Each row comes from the steps of one path. Every step used is in the known rows, and no mark comes twice. Write the path behind each row, first mark first.
Known rows
T > D: [-15  -6  13   0   5   5 -13  -5 -10 -10  -5  -6   6  10  -1  -6 -19  -9
  22   8  10   0   2  25 -11   1  10   5 -33  -6   4   1   0   2   4  18
  -5  -8  11  -6 -13  -3  -1   7   9   1  11   3  -6   4   3  -7   4   3
   8   2  -9   2 -10   0 -17   6  -8 -19   6]
N > A > M > W > Z: [ -1  -3   4  -3 -12   1 -11   7   0   7  -8  21   1  -4  19  17   7  15
 -22 -17   6  -3 -15 -17   8  12  15   0  13  -6   0 -16  26 -12  11 -14
   2  17 -13   4  -5   0  -5 -15   8   6  10  -5  16 -10   8  -5 -14 -17
  -7  -3  -6   9  12  14  -8   2  20   4  -6]
D > T > Z > W: [-21 -11   5   0   7   3  11  -6  -8  -8   6 -36  -5  13  -6 -15 -20 -16
  23  20   8 -16  17  27 -11  -1 -14  10 -27  -3   8  10 -28   0  -4   1
   6 -16  18 -15  -2   4   6   7   4   5 -11  12 -16   7   8   3  -8   6
  12   2  -3  15  -7 -11  22  10 -42 -25  12]
N > A: [ -9   3   2 -10   5   8 -10   3  -3  -9  -3   1   8   4   1   7  15  -4
  -3  -6   1   0 -10  -4   4   4  13   4   0   6   1 -12   4   4  -6   4
 -18   3  -9   3   5  -3  -3   0   3  -3   3  -1   0   0  -4  -3  16  -6
  -2  -1  -5  -6   4   5  -7  -3   5   0   5]
D > E: [-12   4   6   1   7   2  -7 -10 -17  -2   3   0   7  14  -3  -7 -17  -4
  27  12  -3  -7  -4  26  -7   3   3   4 -23   2   5   5  -8   8  -3   4
 -10 -19   8  -1   0   6  17   8   0  -6  -3   7  -1  13   4   3  15  -3
  14   2  -2   7  -4  11  -8  -3   4 -14  23]
Y > W > M > A > N: [  9  -1  -8  -2  -1   0   1   3   4   1  -6  25  -3 -18   1   2  23  14
 -26  -9  -9   0   1 -18  13  -9   6 -12  25   4  -9  -7   2  -5  11 -11
  -5   0   4   8  10  -3  -7  -6 -16  -6  -4   2  15  10   3  -3   1  -8
 -19  -9  -5 -21  12   0   3  -4  27  13  -3]
T > Z > W > M > A: [ -3  -5  -9  -2   1  -3   8   5  -8  -1   3   1  -9 -10   0  -5   4   3
  -6   2  -2  -7  13  -4   3 -10  -7 -12  17   8  -4  -4  -5 -13   1  -7
   5  -5  -3   6 -10   2   9  -1  -2  10  -3  11   1  -4  -7  -3  -6   2
 -11  -6   1  -7   6 -11  12   5  -5  -1   6]
E > D > T > Z > W > B: [-12  -2   4   1  -2  -5   8  -2  -7   2  11 -18   3   8  -1 -16 -32  -6
  23  26  12  -4  15  12 -10   1  -7   2 -20   8   7  20 -20   5  -3  -6
  10 -18  33  -2   8   4   1  12 -17 -14  -8  13  -7   2  16  21   3   1
  22   8  -2  10  -4  -2  19  11 -34 -14  18]
W > M: [ -2  10  -2  -3   2 -10  -1  -2  -6  -8   0  12   3  -2   4   9  -6  -3
   2   1  -4   1  -1   0  -1   6  -5 -14   7   3   1   2   7  -8   6   7
  -4  -2  -6  -2  -1   2  18  10   8  -1   5  14  -7  -4 -16 -10   8  13
   1   8  -6 -14   1  18  -5  12   8   4  -5]
E > D > T > Z > W > M > A > N: [  8  -8 -13  -2   3  11   7   4  -6   8  -3 -10   1 -13  -8 -19   5   2
   5   5  -1  -5  15   3  11 -21   3   1   7  10 -11  14 -24  -8  -6 -13
   8 -15  14  12   2  13  -2  -6 -31  -1 -19  -1  21  13  13   8  -1 -10
  -9 -12   8  -7   7 -15  18 -15  11   2   1]
E > D > T > Z > W > N > A: [ -5  -4  -5  -4   9   6  -4  -3  -9  -1  -1 -15  19   3  -5 -20   6  -8
  11   8  -6   4  11  13   5 -10  -1   0  -8  11  -2  24 -23   8 -14  -3
   4  -1  -1   6   0   2  -1   1 -19  -3 -16  -3   8   5  12   5  10   4
  -3   3  10  -7   0  -7  11 -20  -4   3  10]
M > T: [  6   6   8  -2  -2   7  -5   0   3  -1   3   6 -13  15 -12   8 -12  -3
  15   5   4   8 -23  15 -28   8   1   3   7  -1   2 -12  -1   3 -14  19
 -29   4 -13 -10  -1   3  -3  11  14   4   0  -3 -14  -2 -12   1  14   9
  13   5  -2  22  -7 -12 -17  13  -5 -11   1]
A > N: [ -1   2   1  -5   4   7   0   0   5  -6  -3   2   5   2  -7   4  10  -1
   0  -2   1  -6  -7  -2   6   2   7   9  -8  -5  -4 -10   4   5   6   2
  -6  -3   2 -11  15  -4   2   1  -2  -6   1  -1   1   7  -3   0   6 -13
   5  -1 -14   1   3   3  -1   1   3  -4  -5]
T > Z: [-13  -2  14  -1   6   9   6  -3  -6  -6  -5 -21 -11   6 -11  -1 -17 -14
  20  14  16 -12   6  18 -11   0  -5   9 -34  -2  -3  -2   2   8   1  20
   5 -13   2 -16  -5   0   4   0  13  -4  10   9 -19   6   0  -4   4   8
  17   8   3   1   1  -8  12  13 -21 -13   5]
E > D > T > Z > W > N: [-11  -5   0   4   9  -5   7 -11 -11  -1   3 -18  12   9 -10 -24 -15 -12
  23  20  -6   2  17  27  -4  -9 -18  -3 -21   3   4  31 -20   8  -4   1
  13  -9   6  -9  -2   1  13   9 -10  -2 -18  10  -5   5   7   3   0  10
   9   9   4   2  -6  -7  15  -6 -22  -7  11]
B > W > N: [ -9  10   4  10   8 -21   5  -7  -1   0   2   2  13   8 -10   4  10  -7
  -3   3 -19  28  -8  -1  11   0 -21  -9 -17  -5  16   3  12  21   9   3
   7   2 -11  -8   4 -15  14   2  14   2   3  13 -14  -7  -8  -6   5  13
  -3   8  -2  -5  -4  12  -3   0  -1  15  -6]
N > A > M: [  7   2  -4  -2  -2   8  -9   3   7  -5  -2  -2   3  -5   9  12  18   3
 -13 -19   5  -2  -5 -16   9   7  13  10  11  -3  -4 -13  13  -2   0  -2
 -10  10  -9  12   7   2 -12  -7   0  -1   5 -13   7   0  -6   1  -1 -12
  -8  -5  -1  -5   1  11 -13  -8  16   7 -10]
Y > W: [-19  -4  15   0   2  -9  -5 -12  -1 -12   0  18  -6   2   6   4  -1   5
 -11   7 -10  -3  -3  10 -11  10  -7  -9  -5  -3   8 -10   1   6  13   3
 -19  -9  15  -9  10 -10   1   6  12 -12   5  17 -12  17   8  -9   8   8
   0   8 -11  -5   6  14  -3  17  -4 -10  13]
Y > W > Z: [-17  -6  12  -6  -6 -10  -8  -5 -11 -10  -7  36  -2  -1  14  11  -4  10
 -11   5   3   6 -15   8 -12  21   0 -13   4  -3   4  -7  10  -3  21  -3
 -16   9   3  -4   6 -11  -3   1  13   1  10  24  -7   2   9  -6   1   7
   1  11 -20   2   8  23  -5  23  10  -6  10]
M > A: [-11   0   2   0   2   7  -5   3  -9  -4   0   6  -5   3  -4   5   7   3
  -8  -3   2  -1  -4   0  -1  -8   6  -5   5   8   1 -19   9  -1   0  -1
 -18  -6  -7   3  -1   1   0  -3   5  -1  -2   8   2   4  -7  -3   7 -11
  -7  -7  -8  -1  10 -11  -3   7   4  -7  11]
N > A > M > T > Z: [ 20  -2   5  -1  -5  19   2   5   9   7  -5 -15 -20  -2  -9   3  -6  -5
  11   1  19  -2  -5   4 -18   1   5  15  -2  -2 -13  -1  -2   3 -16  20
  -4   7 -12  -1  -8   7 -22  -6   3   3   7 -17  -9   1   0   6   1   8
   9   0  19   7  -5 -21   0  -2  -2   0  -9]
B > W: [-18   6  10   8   7 -13   6  -4  -3  -5   6 -15  -2  10 -10   7   4  -9
   6   4 -12  18 -14   1   6   7 -18   5 -23  -6  22 -16   4  16   3   3
  -2 -14   2  -6   4  -9  13  -1  24   7   8  16 -18  -1  -2  -3   8   5
   0  -1  -3  11  -6  15  -3   9 -10   2  -3]

Write each row's path
[ 14   3   6  -2  -2   8   7   1   0   5  -3  -7 -21   0 -12   1 -22  -9
  21  13  13   0  -4  15 -24   0  -7   0  -4   2  -9   8  -5   0 -13  26
  -2  -1 -10  -9 -13   7  -3   3   8   3   7   0 -18  -2  -7  -1   7  26
  15   9  15   2  -6 -16   5  11  -7  -3  -6]
W > M > T > Z
[ 11  -3 -10  -1   0   1   3   1   9  -1  -1  -7   7  -9   6   0  18   1
 -12 -12   0  -1  10 -15  12   0   1   7   9  -4  -8   5   6   0   2  -6
  13  17 -10   7   2  -5 -12  -8  -5   5   0 -14   4  -5  -4   1 -12  -4
  -8  -1   6 -10  -3   1   3 -15   3  12 -11]
T > Z > W > N > A > M
[ 10  -6  -9   4   2   8  -2  -3   0   3  -2 -18  11  -5   3 -12   8  -2
   2  -4   0   1  14   1  10  -6   3   9   0   2  -7  21 -13   1  -8  -8
  10   3   0  16   2   7 -14  -7 -22  -2 -15 -14  15   6  11   8  -8  -6
  -7  -3  15  -8  -3   0   4 -24  10   9  -6]
E > D > T > Z > W > N > A > M
[ 11   6  -8   5  -1  -7  -2   1  10   2  -2   1  12  -7   5  10  28   3
 -21 -19  -9  18  -5 -25  20   3   1   3   8  -6   2  -4  15   8   4  -6
   5  16 -15  15   7  -7 -10 -11   0   3   3 -13   6  -7  -5  -1  -4  -4
 -17  -3   7 -12  -3  14 -11 -17  22  25 -18]
B > W > N > A > M
[-14   5   1  -3  -4 -17   6   1   3  -7  15   6   5   9   8   0 -13   1
   1  11   3  -1   2  -9  -6  11  -6  -5   0   1  12  -3   1   2   8 -10
   0  -1  20  -6  14 -10   7  15   2  -7   3  16 -12 -12  -3  12   1  -3
  16   7 -20  10  -2  10   6  20 -33 -10  13]
Z > W > B
[-11  -4   8   2   6   5 -13 -10 -21   0  -3  -5  11  15  -1 -18 -26  -6
  39  14   3  -5   3  37 -10  -2  10   7 -38  -1   4  16 -14   6  -2  10
  -2 -19  17   3 -14   6   7   7  -2  -3   4   0   4  14  13   3  11   0
  14  -2   0   6 -13   5 -17 -10   4 -20  24]
T > D > E
[ -1  -1   4   5  -6   6  -7   3  14   8  -2   1  -4  -2  12  12  10  11
 -23 -22  -6 -15  -3 -22  15   0  13   7   5  -7   2 -21  20  -6   3 -10
   4   1  -2   2  -3   4  -2 -13   7  -6   7 -19  16   3   6  -7 -10 -20
 -11 -10   4   3  11   4  -7 -11  10   3  -4]
N > A > M > W
[  0   9   7   8 -14  -9  -1   4  13  10   6  14  -1   2  14  14 -12  13
 -19  -6   5  -5  -1 -28   5   6   8  -5   1  -5   8 -11  26   0  12 -11
  10  -1  18   0   7  -1  -4  -2   1 -21  11  -6   5  -6   4   7  -8 -15
   8   2  -6   4   8  10  -1  10  -3   4   1]
A > M > W > B
[ 20  -7  -3   1  -4   4 -12   1   8   2  -2   2   4   3   2 -10  -4   1
   9  -5   3  13  -3   9 -12  -2   9   5   7  -6  -4  10 -10  -3 -11  10
  -3  20  -5   8 -15  -2 -23   4  -3  14   3 -23   6  -9   2   2  -6   5
  -4  -5   4   9 -21 -15 -25 -14   3   0  -6]
Z > W > N > A > M > T > D
[-10   9  13   3 -10  -9  -2   3   6   8   6  14   1   8   8  10 -16   9
 -12   3   1  -4  -3 -18   1   4   6  -9  -9   0  11 -10  20   5  10  -5
   6  -7  18  -8   6  -4   5   4   4 -22  10   4  -1  -6   5   4   4  -7
  13   6 -10   5  11   6   2  16 -14  -3  10]
M > W > B
[ 12   5  -8   1  -1   1  -9   1   9  -1  -4   7  12  -6   8  10  24   4
 -19 -18  -2   7  -2 -19  14   4  10   1  13  -3  -5  -1  16   2   4  -3
  -1  18 -17  12   7  -4 -11  -7  -5  -3   1 -15   8  -4  -9  -1  -3  -8
 -12   1   2 -15   1  10 -11 -14  23  18 -13]
W > N > A > M
[ 24   0   2   1  -4  12   5   3   8  10  -6  -7 -12  -3 -11   1  -3  -4
   6   1  13   5  -4   1 -14  -2   1   9   1  -3 -14   8   2   7 -13  20
   3  13 -18  -1  -9   2 -22  -5   0   3   5 -19  -7  -3  -2   3  -1  13
   6   5  20   0  -6 -21   1  -6   3   8 -12]
W > N > A > M > T > Z
[ -4  -3   8   0 -12  -2  -7   4  -2   6  -6  19  -4   0  17  17  -5  14
 -16 -12   6  -6 -14 -10   4  14   9  -1   6 -10   3 -15  28 -13  15 -11
   4  12  -8  -4  -5   1   1 -11  15   6  12   2  10  -9   4  -7 -18 -14
  -1   1  -9  15   9  15  -8  10  13  -2  -5]
A > M > W > Z
[  7  -6 -13  -1   2   9   8   6  -1   4  -5  -7  -1 -12  -7 -10  11   1
  -6   1   4  -5  14  -4  11 -17   3  -1   8   5 -10   8 -18  -7  -1 -11
   9  -5   8   5   3   6  -6  -7 -21   0 -14   0  14   7   4   4  -7  -8
 -12 -11   3 -10   6 -17  18  -7   8   3  -4]
D > T > Z > W > M > A > N
[ -7   3  -9  -5   4 -17   6  -2  -2 -11   9   5   3  -2   8   0  -5  -2
   3   3 -11  -6   7   2   0   7 -14 -13  15   2   6   3  -5 -14   5  -6
   2  -1   1  -4  -1  -1  25  14   8  11  -2  17  -9 -10 -14  -8  -2  11
   0   5 -12  -1  -5  15   2  11 -13  -3   0]
Z > W > M
[  8   4 -11   1   2  -3   6   8   3   6  -3   8   0 -14  -8   4  27   7
 -18 -10 -10  12  -4 -21  22 -10   0  -5  14   3  -2 -11   3   0   6 -11
   3  -1  -3  10   7  -2   0 -10  -9   2  -2   1  12   0  -2   0   2  -9
 -18 -13  -1 -12   7  -1   1  -8  23  18 -13]
B > W > M > A > N
[ 22   2   2   6  -3   6   9   3  10  13  -5 -15 -12  -4 -15   1   3  -7
   4  -1   6  18  -7  -3  -7  -2  -7  10  -4  -5  -5   6   0  14 -13  17
   8  10 -17   2  -8  -1 -21 -10   4   7   6 -16 -10  -5   2   5  -1  16
   1   1  26   3  -9 -18   2  -9   3  15 -15]
B > W > N > A > M > T > Z
[ 13   5  -6  -3  -3  -8   2   2   5   0   9  11 -12   5  -2   2 -10   1
  10   4  -6   6 -12   7 -22   8 -10  -8  28   2   2   0 -12 -11 -14   7
 -16   9 -11  -6  -5   4   8  16   8  15  -3   2 -12 -13 -15   0   4  18
   6   4  -3  17 -12  -4 -12  10  -8  -4  -3]
Z > W > M > T
[ -7  -4  -6   0   5  -4   8  -5 -13  -3   5 -20   0  -2   0 -18 -22 -10
  25  17  -3  -9  19  21  -5  -3 -16  -5  -6   8   0  26 -26 -10  -6  -1
  11 -19  15   0  -7  13  19  10  -9   2 -12  14  -5   5   6   1  -1  16
   6   5   7  -1  -6   4  15   1 -14  -7   5]
E > D > T > Z > W > M
[ 26   2  -9   0  -6   1  -3   4  16   5   4  10  -4   1   0   4  13   6
  -6 -12  -5  12 -14  -8 -10   5   2   4  34  -3  -4  -3  -3  -3 -16   1
 -15  25 -21   6   1   0 -17   2  -1  12  -6 -22   1 -11 -10   7  -3   1
  -5  -3   4  13 -10 -10 -17 -11   7   8 -10]
Z > W > N > A > M > T
[  9  -6 -13  -5   1   4  12   7   3   2  -2   2  -4 -17  -5  -8  17   5
  -9  -4  -1  -8  11 -12  13 -13   1  -1  15   3 -12  -3  -6  -8   4 -10
  12  -1   2   4   2   1   0  -6 -15   4  -5   0  11   1  -2   1  -6  -9
 -10 -11   0 -10   7 -13  15  -7   5   7  -4]
T > Z > W > M > A > N
[  7  -2 -16  -5   1   0   7   7   4   0   0  12   1 -13  -1  -3  23  10
 -16  -9  -7  -3   5 -17  15 -10   3  -5  25   3  -8  -8  -4  -9   4 -16
   0   2   1   7   7   1   3  -3 -14   5  -7   1  14   0  -6   0  -3 -14
 -14 -12 -10  -8   8  -5   6  -6  11   7  -4]
Z > W > M > A > N
[ -4   0   9  10  -6   2  -3  -1  11   7   1  -1  -9   3   9  13  -4  10
 -15 -15  -6 -17  -2 -12   9   2   5   6  -4 -12   6 -20  23  -7   9  -8
   6  -5   4  -8  -4   4   6  -8  13  -6   7 -11   8   5   3  -8 -15 -17
  -3  -5  -1   9   8   5  -6   1   1  -5  -4]
A > M > W
[ -6  -3  -5  -1   4  -8   9  -3  -8  -6   4 -16  -2  -2   2 -10 -17 -12
  14  14   1  -8  17  14  -5  -1 -15  -9  -6   2   2  19 -21 -10   0   1
  12 -10  10  -7  -6   5  16   9   0   5  -6  15 -10  -1  -2  -3  -6  19
   3   5   3  -5  -5   3  17   9 -18  -7   0]
D > T > Z > W > M
[ -3   5   2  -2   3   0  -9   2   4   4  -5  14  16   2   2   4  21   4
 -20 -12 -13   4  -5 -15  14  -5   8  -8   4   4   1  -3  13   7  -2  -3
   2  11 -16   1  -2  -8   4  -4   0  -8   0 -11  11  -3   0 -10   9  -4
 -10   1   3 -12  11   0  -2 -14  10  13   4]
M > W > N > A
